In the rows, zero is written as 128.
Known rows, with every way that one mark hangs from another
[q_671 [q_320 q_27 q_176 q_772 q_967] q_563]: [129 123 108 103  99 128  82 154 106  72 139 164 130 167 153 125 150 153
 134 140 145 170 100]
[q_671 [q_563 q_427]]: [141 140 136 143 154 101 137 137 137 109 127 136  72 120 108 171 159 121
 113  85 105  80 187]
[q_671 [q_320 q_176 q_772]]: [112 103 154 102 134  98 105 136 158 124 123 112 150  90 127 119 156 156
 101 131 181 111 132]
[q_427 [q_320 q_967]]: [151  41 119 125 106 153  92  71 116 103 138 131 174 130 129 139 146  84
  92 116 133  86 109]
[q_967 q_563]: [132 127 131 125 129  95 127 117 162 150 146 146 126  85 117 111 137 110
 115  89 127  73 140]
[q_27 [q_320 q_176 q_671 [q_772 [q_563 q_967]]]]: [100 173 158 168 155 157 161 149 179 133 108 118 127 117 143 144 125 164
 100 203 117 140  85]
[q_320 q_27 q_671 [q_967 [q_563 q_427]]]: [115 129 107 113 102 139 134 134 131 180 177 179 109 168 112 100  65 124
 189 143  94 175  86]
[q_967 [q_563 q_427 q_671]]: [ 96 121 106 117 130 114 141 114 150 189 140 118  91 100 103 123 142 124
 161  99 133 122 203]
[q_176 [q_320 q_27 [q_671 [q_563 q_427]]]]: [154 161 111 158 127 131 189 132  66 140 123 142  89 145 116 124  81 134
 134 105 108 119 143]
[q_772 q_563]: [174 146 162 129 159  92 134 128 181  99 128 113 113  91  99 156 158  86
 117  79 134  60 150]
[q_772 [q_563 [q_427 [q_320 q_27]] q_671 q_967]]: [120 137  91 137 147 129 141 138 155 113 113  80  99 173 119 163 167 116
 202 115 121 165 193]
[q_27 [q_320 q_176 q_671 q_967]]: [125 107 133 148 123 171 107  94 129 164 141 154 169 119 136 125 114 100
  83 146 119 127  87]
[q_427 q_320]: [154  72 132 138 134 124 115  92 136 110 121 110 160 106 118 138 150  96
  89  83 148  54 147]
[q_671 q_320]: [149  91 144  83 134  94 116  98 194 151 145 116 132  99 108 116 184 121
  89  59 147  69 163]
[q_176 [q_320 q_27 q_772 [q_967 q_563]]]: [143 115 114 143  83 166 127 106  53 121 133 151 155 133 135  74  65 135
 153 160 139 163  61]
[q_772 [q_563 q_427 q_967]]: [118 168 153 138 174  91 149 138 211 123 128  99  74 125 108 176 174 120
 153 121  95 111 170]
[q_320 q_27 q_176 [q_671 [q_563 q_427]] q_967]: [115 154 100 138 123 124 118 161  96 111 150 178 101 179 136 152  94 120
 165 142  99 171 115]
[q_563 [q_427 [q_320 q_27 q_671]] q_772 q_967]: [104 141 121 112 128 142 146 143 132 164 115 104 126 178 146 123 115 153
 147 142  85 174 123]
[q_320 q_176 q_772]: [126 123 161 142 159 101 106 144 122  94 108 116 149  95 124 130 123 130
 115 140 164  93 130]
[q_176 [q_320 q_671 q_967]]: [151  77 126 131 102 155 163  55  82 151 142 139 169 108 124  94  93 101
  79 144 120  82  88]
[q_967 [q_563 q_427 q_772]]: [104 157 153 107 113 105 123 149 145 187 131 119  97  90 121 128 127 143
 135 106 110 146 148]
[q_176 q_320]: [162 110 145 148 138 114 150  76 100 134 114 105 148  76 111 113 133  95
  84  80 146  52 152]
[q_427 [q_320 q_176 q_671]]: [117  91 123 145 129 111 134 115 124 138 122 126 177  99 135 134 111 111
  86 128 158  81 109]
[q_320 q_671 q_772]: [151  93 158 115 148 134 159 120 138 124 130 134 135 114 106 104  89 146
  94 157 137  65 107]
[q_772 [q_563 q_427 q_671]]: [141 133 136 121 158 109 149 127 167 136 122  82  78 104  85 168 160  98
 161  91 141 109 214]
[q_176 [q_320 q_27 q_671 q_967]]: [171 103 114 130 108 156 151  79  64 139 144 146 166 147 123  81  74  92
 124 124 120 119  84]
[q_320 q_176 [q_671 q_563] q_772 q_967]: [116 108 124 138 113 144 130 138  89  78 137 177 134 133 156 137 101 151
  86 201 122 117  77]

Rows
[113 197 139 141 166 101 155 182 161  83 120 130 121 155 137 126 102 153
 172 191 128 152  88]
[q_320 q_27 q_176 q_671 [q_772 [q_563 q_967]]]
[148 149 121 132 113 134 111 164  79 102  98 118  97 158 138 162 136 133
 132  81 110 159 159]
[q_671 [q_563 [q_427 [q_320 q_27]] q_772]]
[159  74  95 136  90 189 132 126  60  60 135 178 139 194 146 123  80 148
 110 180 115 131  56]
[q_427 [q_320 q_27 [q_671 q_563] q_772 q_967]]
[123 180 144 146 117 149 130 149 109 157 105 141 125  93 161 142 136 144
  47 122 103 128 123]
[q_27 [q_320 q_176 [q_671 [q_563 q_772]]]]
[172  96 137 115 134 151  90 122  99  73 136 145 150 174 115 105 102 109
 154 138 129 133  95]
[q_320 q_27 q_772 q_967]
[126 141 142 133 153 110 129 152 135  85 101  90 128  89 116 151 143 122
 144 148 183 115 166]
[q_320 q_176 [q_772 [q_563 q_671]]]
[ 94 151 138 137  78 165  68 122 114 184 130 142 161  90 167 119 137 121
  96 137 110 191  86]
[q_27 [q_320 q_176 [q_967 [q_563 q_772]]]]
[107 144 140 151 162 181 156 126 174 147  98  76  76 135 111 163 170 161
 146 170 111 168 184]
[q_27 [q_320 [q_772 [q_563 q_427 q_671 q_967]]]]
[178 123 146 151 137 140 140 115  62  97 100 108 148 125 111  91  87 126
 135 114 158 106 120]
[q_176 [q_320 q_27 q_772]]
[170  65 107 127 113 153  81  96 100  88 138 141 173 169 125 126 125  77
 143  97 134 120 102]
[q_427 [q_320 q_27 q_967]]
[109 110 130 149 102 183 103 100 145 198 152 153 109 122 115 133 122 118
 130 127  97 166 114]
[q_27 [q_320 [q_967 [q_563 q_427]]]]
[122 173 134 117 139 101 130 131 141  97 112 121  99 122 168 145 203 146
  69 113  65  93 166]
[q_671 [q_563 q_772 q_967]]
[ 87  78  92 129 146 135 138  85 147 149 116  79 122 140 127 151 186 127
 137 128 119 122 211]
[q_563 [q_427 q_320] q_671 q_967]
[100 130  96  90  83 100  74 132 154 157 172 166 155 133 142  94 142 121
 167 108 148 185  95]
[q_671 [q_320 q_27 q_176 [q_967 q_563]]]
[ 61 159 114  97 148  78 138 138 220 164 129  72  93 107 129 167 221 146
 166 127 141 170 210]
[q_772 [q_563 q_427 [q_671 [q_320 q_176]] q_967]]
[106 153 124 124 171 103 158 122 195 136 124  81  73 126 108 167 191 119
 167 122 108 126 215]
[q_772 [q_563 q_427 q_671 q_967]]
[130 128 141  99 137  96  93 159 144 113 124 118 148 134 122 104 135 150
 150 112 181 145 125]
[q_671 [q_320 q_27 q_176 q_772]]
[131 147 149 150 139 138 213 111 134 117 110 104 125 104 132 118 103 165
  96 200 118  98  87]
[q_176 [q_320 q_671 [q_772 [q_563 q_967]]]]
[119  93 147 149 120 197 113 112 111 142 128 148 168 126 137 118  89 139
  84 200 132 148  60]
[q_27 [q_320 q_176 q_671 q_772 q_967]]
[ 94 204 111  94 120  74 101 169 150 115 120 125 116 146 183 127 213 164
 121  98 103 174 156]
[q_671 [q_320 q_27 q_176] [q_563 q_772 q_967]]
[136 108 129 153 138 125  92 156  83  75  98 117 173 141 133 127 101 126
 150 132 180 130 108]
[q_427 [q_320 q_27 q_176 q_772]]
[135 143 142 130 155 111 132 168 105 106 120 143 150 142 121 102  66 139
 151 153 158 123  95]
[q_320 q_27 q_176 q_671 q_772]
[119 182 114 149 151  93 145 183 112 119 131 159  86 154 124 149 100 131
 162 112 118 136 149]
[q_320 q_27 q_176 [q_671 [q_563 q_427]]]
[171 179 121 132 104 132 171 132  47 125 105 135 120 122 150  99  97 138
  87  97 104 114 119]
[q_176 [q_320 q_27 [q_671 [q_563 q_772]]]]
[131  91 159  87 107 145 121 132 184 125 149 114  90 131  98 159 143 154
 140 156 137 163 109]
[q_671 [q_320 [q_772 [q_563 q_427]] q_967]]
[162  65 103 117 103 162 118  96 100 116 149 155 173 176 128 108  89  92
 125 130 122 122  77]
[q_427 [q_320 q_27 q_671 q_967]]
[ 69 151  83  89 109  87 107 154 158 206 147 120 108 120 120 108 151 146
 209  85 166 202 194]
[q_967 [q_563 q_427 [q_671 [q_320 q_27 q_176]]]]
[101 171 114 100  80 122  99 156 101 166 154 171 159 135 163  88  75 129
 154 153 112 199  59]
[q_320 q_27 q_176 q_671 [q_967 [q_563 q_772]]]
